Each row was made from one path, in order. Every step used is in the known rows, and no mark comes twice. Write each row's path.
Known rows:
luton, pufud, ranit: [-0.63  1.55 -3.55 -1.35  0.65  0.70 -0.96 -0.40 -0.46 -2.33 -1.11 -1.27
 -2.86 -1.34 -0.76 -1.37 -2.78  1.93 -0.97  1.47 -1.28  1.15 -1.05]
gezir, pevo, sitot: [-1.22 -1.28 -0.05  0.54 -1.90  0.09  2.69 -2.54  0.03 -0.49  0.76 -0.04
 -3.12  1.49 -2.13 -3.18  1.81 -0.23 -1.08 -1.82 -0.85  1.47 -2.85]
demu, sitot, pevo, guka: [ 1.11  1.20  1.31 -0.32  0.25 -1.53  6.24 -1.03  0.67 -1.12 -1.08  1.55
 -4.50  1.21 -1.99 -1.34  0.24  1.31  1.73 -1.88 -0.27  1.63 -3.31]
demu, gezir: [-0.19  1.35  1.43  2.19 -1.55  0.00  1.78  0.84  1.60 -1.43  0.21  0.24
 -1.95  1.02 -0.62 -1.95 -0.29  1.24  0.57  3.63 -0.41  0.09 -2.79]
pufud, guka, pevo, sitot: [-1.99 -0.22 -0.47  2.08 -4.11 -1.89  0.87 -2.60  0.43 -0.73 -0.46 -3.54
  0.04  1.09 -2.16 -3.82 -0.32  0.39 -1.10  2.55 -3.66  0.86 -0.49]
sitot, pevo, gezir: [-0.66  1.44 -1.35 -0.06 -0.64  0.08  4.89 -1.30  2.16  0.17  1.14  0.22
 -0.54  1.46 -1.24 -2.47  2.08  1.30  2.22 -1.37  0.27  0.33 -0.65]
guka, pufud: [ 0.28  0.91 -1.55  3.48 -0.92  1.94 -1.81 -2.69  0.09 -0.30 -0.93 -2.73
 -2.13  0.72 -2.01 -1.92 -2.47 -1.22  0.63  3.05 -1.19  1.77 -1.00]
sitot, pevo, guka: [ 1.80  1.48  0.94 -0.24  1.15 -0.81  5.30 -2.15  1.49  0.46 -0.75 -0.12
 -1.57  1.00 -2.37 -1.81  1.24  0.04  2.47 -2.86 -0.50  0.53 -2.12]
pufud, sitot: [-1.47  0.84 -2.48  2.54 -1.46  1.55 -1.36 -0.64 -0.23 -2.34 -1.33  0.43
 -1.01 -0.03 -0.21 -3.97 -1.32 -1.00 -3.41  1.45 -1.63  1.06 -3.25]
sitot, pufud, guka: [-1.21  2.52 -2.57 -1.84  0.63 -1.59 -2.65  0.09 -1.94 -1.85 -2.93 -2.85
  2.18  0.53 -1.61 -2.55 -1.71  0.20  0.13  0.98 -1.55  0.73 -0.44]
demu, sitot, pufud: [-0.47  0.52 -1.03  0.50 -1.25 -1.20  0.15  1.10 -1.68 -3.20 -1.71  0.93
 -3.20  2.07 -0.61 -1.29 -1.18 -0.14 -0.99  0.48  0.66  3.14 -2.44]
pevo, guka, pufud, gera: [-0.09  2.69  1.08  0.48 -0.55 -0.32 -0.46 -1.59 -0.47  0.46 -1.67 -2.88
 -3.65  0.94 -2.08 -0.19 -2.61  1.92 -1.43  1.45 -2.16  1.31 -0.50]
ranit, pufud: [ 0.92  1.51 -2.29  0.03 -0.51 -0.66  0.34 -3.38  0.26 -2.38  0.77 -1.47
 -1.52  0.94 -0.75 -2.33 -0.48 -1.45 -1.30  1.52 -0.68  0.99 -1.75]
gezir, pevo: [ 0.04 -1.94 -0.89  0.74 -0.06  1.63  0.14 -2.08 -0.35 -1.98  0.95 -0.66
 -0.60  1.30 -2.53 -5.74  1.19 -0.98 -0.40 -1.34 -0.38  0.74 -2.52]
sitot, pufud, gera: [-0.98  1.76 -0.18 -0.34 -0.96 -0.54 -1.57  1.33 -2.35 -3.03 -1.60 -2.02
 -0.97  2.26 -0.77 -0.71 -1.69  0.59 -3.02  0.46 -0.02  2.29 -0.12]
gezir, pevo, guka, pufud, luton: [-0.76 -2.06  0.43  0.19  0.10  0.76 -2.35 -1.84 -1.42  2.23 -1.53 -0.86
 -2.10 -0.03 -2.46 -2.74 -3.57  0.53 -1.40 -0.37 -0.38 -0.31 -2.37]
pevo, guka: [ 1.00  2.20  1.25  0.35  0.25 -1.48  2.53 -1.75  1.81  1.47 -0.65  0.49
 -1.60  0.82 -1.67 -3.67  0.25 -0.16  1.20 -1.29 -2.29 -0.03 -3.23]
pevo, sitot, pufud, ranit: [-2.16  0.46 -0.65 -2.74 -0.86 -2.44 -2.19  0.38 -0.80 -1.86 -1.54 -2.02
 -1.90  0.99 -2.04  0.35  0.01  0.77 -2.79 -1.04 -1.02  3.34 -0.32]
sitot, pufud, guka, pevo, gezir: [-1.64  1.00 -1.89 -0.78 -1.93 -3.03  0.01 -1.31  1.28  0.83  0.11 -2.77
  3.67  1.74 -2.09 -4.36  1.10  2.89  0.70  0.64 -1.21 -0.60  1.88]
demu, gezir, pevo, sitot, pufud, luton: [-2.59 -2.52  0.98 -1.07 -2.17 -1.29 -0.04  1.95 -2.40 -0.03 -1.30  0.87
 -2.25  1.25 -0.54  0.43 -1.32  1.80 -2.59 -0.23  2.07  0.70 -2.48]
pevo, sitot, pufud: [-0.70  1.35 -0.77  0.30 -1.78 -1.81  1.38 -0.55 -0.79 -0.31 -1.50 -0.33
 -2.33  2.11 -0.85  0.28  0.69 -0.49 -0.41 -1.44  0.12  2.53 -1.49]
ranit, pufud, sitot, pevo, gezir: [-1.17  1.64 -3.82 -1.73 -0.56 -0.73  4.30 -2.76  1.30 -0.88  0.64  0.51
 -1.37  0.57 -0.39 -0.81  1.85  2.23 -0.95 -1.05  1.11  0.43 -0.65]
pufud, sitot, pevo, gezir: [-1.96  1.48 -2.53  0.16 -1.07  0.50  3.95 -1.08  1.53 -0.46  0.05  1.22
 -0.64  0.64 -0.53 -2.23  1.53  2.09 -0.16 -1.36  0.29  0.41 -1.33]

Which path is each row?
[-0.73 -0.48 -1.18  2.59 -2.40 -0.48 -1.95 -2.34  0.26 -2.09 -0.45 -4.39
  3.08  0.86 -2.62 -6.31 -1.33 -0.17 -0.67  3.57 -3.22  0.01  0.33]
pufud, guka, pevo
[-0.30 -0.33 -1.91  0.99 -1.50 -1.54 -2.37 -1.52 -0.90 -2.18 -1.32 -4.60
  3.79  1.57 -2.62 -4.34 -0.97  0.10 -0.36  1.97 -1.40  0.70  1.56]
sitot, pufud, guka, pevo
[-2.30  0.57 -1.54 -0.83 -2.81 -3.53  0.61 -0.44  0.45 -0.55 -0.14 -1.31
  0.96  1.88 -1.74 -3.78  0.20  3.90 -0.22  1.64 -0.97  0.53  0.77]
demu, sitot, pufud, guka, pevo, gezir
[-0.01 -0.74 -0.33  2.36 -3.41 -1.87  1.69 -1.64 -0.08 -0.44 -0.38 -1.92
 -0.68  2.85 -1.75 -1.23  1.22 -0.51 -0.67 -0.63  0.23  2.49  0.26]
guka, pevo, sitot, pufud
[-1.32  2.18 -3.80  0.17 -1.92 -1.31  2.65 -2.31  1.59  1.31  0.40 -1.70
  1.11  0.06 -0.91 -4.22 -0.53  4.39  1.92  2.07 -1.60 -1.68  0.90]
luton, pufud, guka, pevo, gezir
[-0.94 -0.14  0.56  1.53 -0.82  0.33 -2.33 -1.17 -0.76  2.50 -2.34 -0.84
 -2.26 -0.38 -1.30 -1.80 -5.05 -0.22 -1.29  1.64 -1.45  0.01 -2.49]
pevo, guka, pufud, luton
[ 1.42  1.93 -1.68 -2.14  1.28 -1.47  4.61 -3.55  0.51 -0.76 -1.15  0.22
 -2.41  0.21 -1.34  0.04  0.92  0.79 -0.66 -2.63  0.33  0.47 -1.98]
ranit, pufud, sitot, pevo, guka
[-0.63 -0.67  0.41 -1.43 -1.06 -1.99  2.76  0.14 -0.69 -0.36 -0.33  0.33
 -2.78  2.34 -1.64  0.80  2.48  2.18  0.06 -1.93  2.18  1.70 -1.50]
demu, gezir, pevo, sitot, pufud
[-2.79 -0.77 -0.28  0.31 -2.75 -1.17 -1.54  1.23 -2.45  0.17 -2.35  0.19
 -1.66  1.03  0.22 -0.29 -3.12 -0.82 -3.15 -0.08  0.15  1.59 -2.31]
pevo, sitot, pufud, luton
[-0.75  4.16 -4.95 -0.85  0.59  0.21  0.48 -1.05 -1.57 -1.08 -2.59 -1.60
 -0.89 -1.53 -0.14 -2.52 -3.53  2.18  1.48  2.66 -2.21 -0.86 -1.54]
luton, pufud, guka
[-0.65  1.37 -3.88  0.29 -1.07  0.07 -0.83 -2.88 -0.50 -3.14 -0.70 -0.38
 -1.65 -0.11  0.04 -2.35 -0.99 -0.76 -4.29  1.56 -0.68  0.99 -2.53]
ranit, pufud, sitot
[-1.70 -1.06 -0.95  0.81 -1.32  0.11 -3.37  1.72 -2.67 -0.98 -2.24 -0.24
  0.35  0.85  0.12 -2.34 -3.95 -1.41 -2.88  0.45  0.51  0.96 -2.13]
sitot, pufud, luton
[ 1.28  2.04  0.10  1.53  0.32 -0.25  0.34 -3.26  1.21  2.39 -1.44 -1.62
 -2.85  0.52 -2.56 -1.39 -1.53  0.29  1.61  0.60 -1.57  0.77 -1.56]
pevo, guka, pufud
[-0.17  0.19 -0.32  0.10  0.35  0.30  0.35 -2.07  0.36  0.99 -1.57  0.27
 -3.69 -0.12 -2.33 -0.47 -0.34  3.53 -0.97  0.57  0.29 -0.14 -2.38]
demu, gezir, pevo, guka, pufud, sitot
[-2.10 -2.74  0.12  2.14 -4.21 -1.30 -1.45  0.26 -1.89 -0.08 -1.41 -1.22
 -0.24  1.76 -0.45 -1.46 -2.60 -0.64 -3.47  0.61  0.31  1.58 -0.87]
guka, pevo, sitot, pufud, luton
[-2.14  0.75 -2.20 -3.41 -0.09 -2.46 -0.61 -1.10 -2.47 -0.93 -2.25 -2.40
  0.37  0.84 -2.42 -1.78  0.48  1.55 -0.38 -1.83 -0.93  1.14 -0.57]
gezir, pevo, sitot, pufud, guka
[-0.50  0.06 -2.62  1.81 -0.59  2.32  2.12 -1.22 -0.58 -3.51 -1.46 -0.37
 -0.99  0.36 -0.96 -2.11 -0.31 -0.85 -1.47 -0.33  0.34  1.53 -1.89]
pufud, sitot, pevo
[ 0.60  2.09  0.92 -0.02  0.09  0.24  1.85 -1.86 -0.75 -0.25 -1.80 -3.19
 -3.54  1.13 -2.44  1.19 -1.83  2.23 -0.16  0.38 -0.73  1.70  0.41]
sitot, pevo, guka, pufud, gera
[-1.43  0.90 -0.83 -0.12 -1.62 -0.69  5.65 -0.33  1.42 -1.18  0.80  1.84
 -3.42  1.60 -0.89 -1.93  1.15  2.44  1.39 -0.34  0.51  1.48 -2.01]
demu, sitot, pevo, gezir
[ 1.15 -0.24  0.98 -1.29  1.25 -0.84  2.76 -2.42  1.06  1.14  0.35  0.64
 -1.39  1.15 -3.07 -4.85  1.93  0.56  1.01 -3.82 -1.11 -0.33 -3.14]
gezir, pevo, guka
[-0.80 -0.12 -0.38  2.86 -3.46 -0.77  2.21 -2.30  3.35  1.10  2.47 -0.92
  1.20  2.09 -1.65 -5.74  1.77  1.17  0.44  1.12 -1.36 -0.21  0.01]
guka, pevo, gezir
[ 1.41 -0.12  0.05  0.11  1.20  0.28  0.53 -4.01  0.46  2.09 -0.46 -1.63
 -2.67  0.76 -3.89 -2.57  0.18  0.89  1.54 -1.49 -0.59  0.55 -1.39]
gezir, pevo, guka, pufud
[-0.28  1.86 -1.64  1.69 -0.31  0.37 -0.78 -2.66  0.34  1.15 -2.56 -0.43
 -2.86 -0.38 -1.60 -1.30 -2.09  0.82 -1.45  0.80 -1.59  0.92 -2.38]
pevo, guka, pufud, sitot
[-1.10  2.83 -5.00 -0.46 -0.24  1.07  6.05 -1.19  0.75  0.22 -0.55  2.05
 -2.45 -0.48  0.75 -0.28  0.31  3.85  1.21 -1.38  1.39 -0.09 -1.01]
luton, pufud, sitot, pevo, gezir
[-0.94  1.47 -0.39  2.15 -1.72  1.62 -2.51 -1.08 -1.47 -2.01 -1.33 -3.67
 -2.95  1.18 -1.59 -0.88 -3.41  0.57 -2.62  3.75 -1.59  2.14 -0.04]
guka, pufud, gera
[-0.94 -0.81 -1.59  0.85 -2.42 -2.27 -1.67 -0.59 -1.67 -3.34 -1.71 -3.11
  1.14  1.77 -2.17 -3.95 -1.74  1.23 -1.20  2.91 -1.16  1.77  0.43]
demu, sitot, pufud, guka, pevo
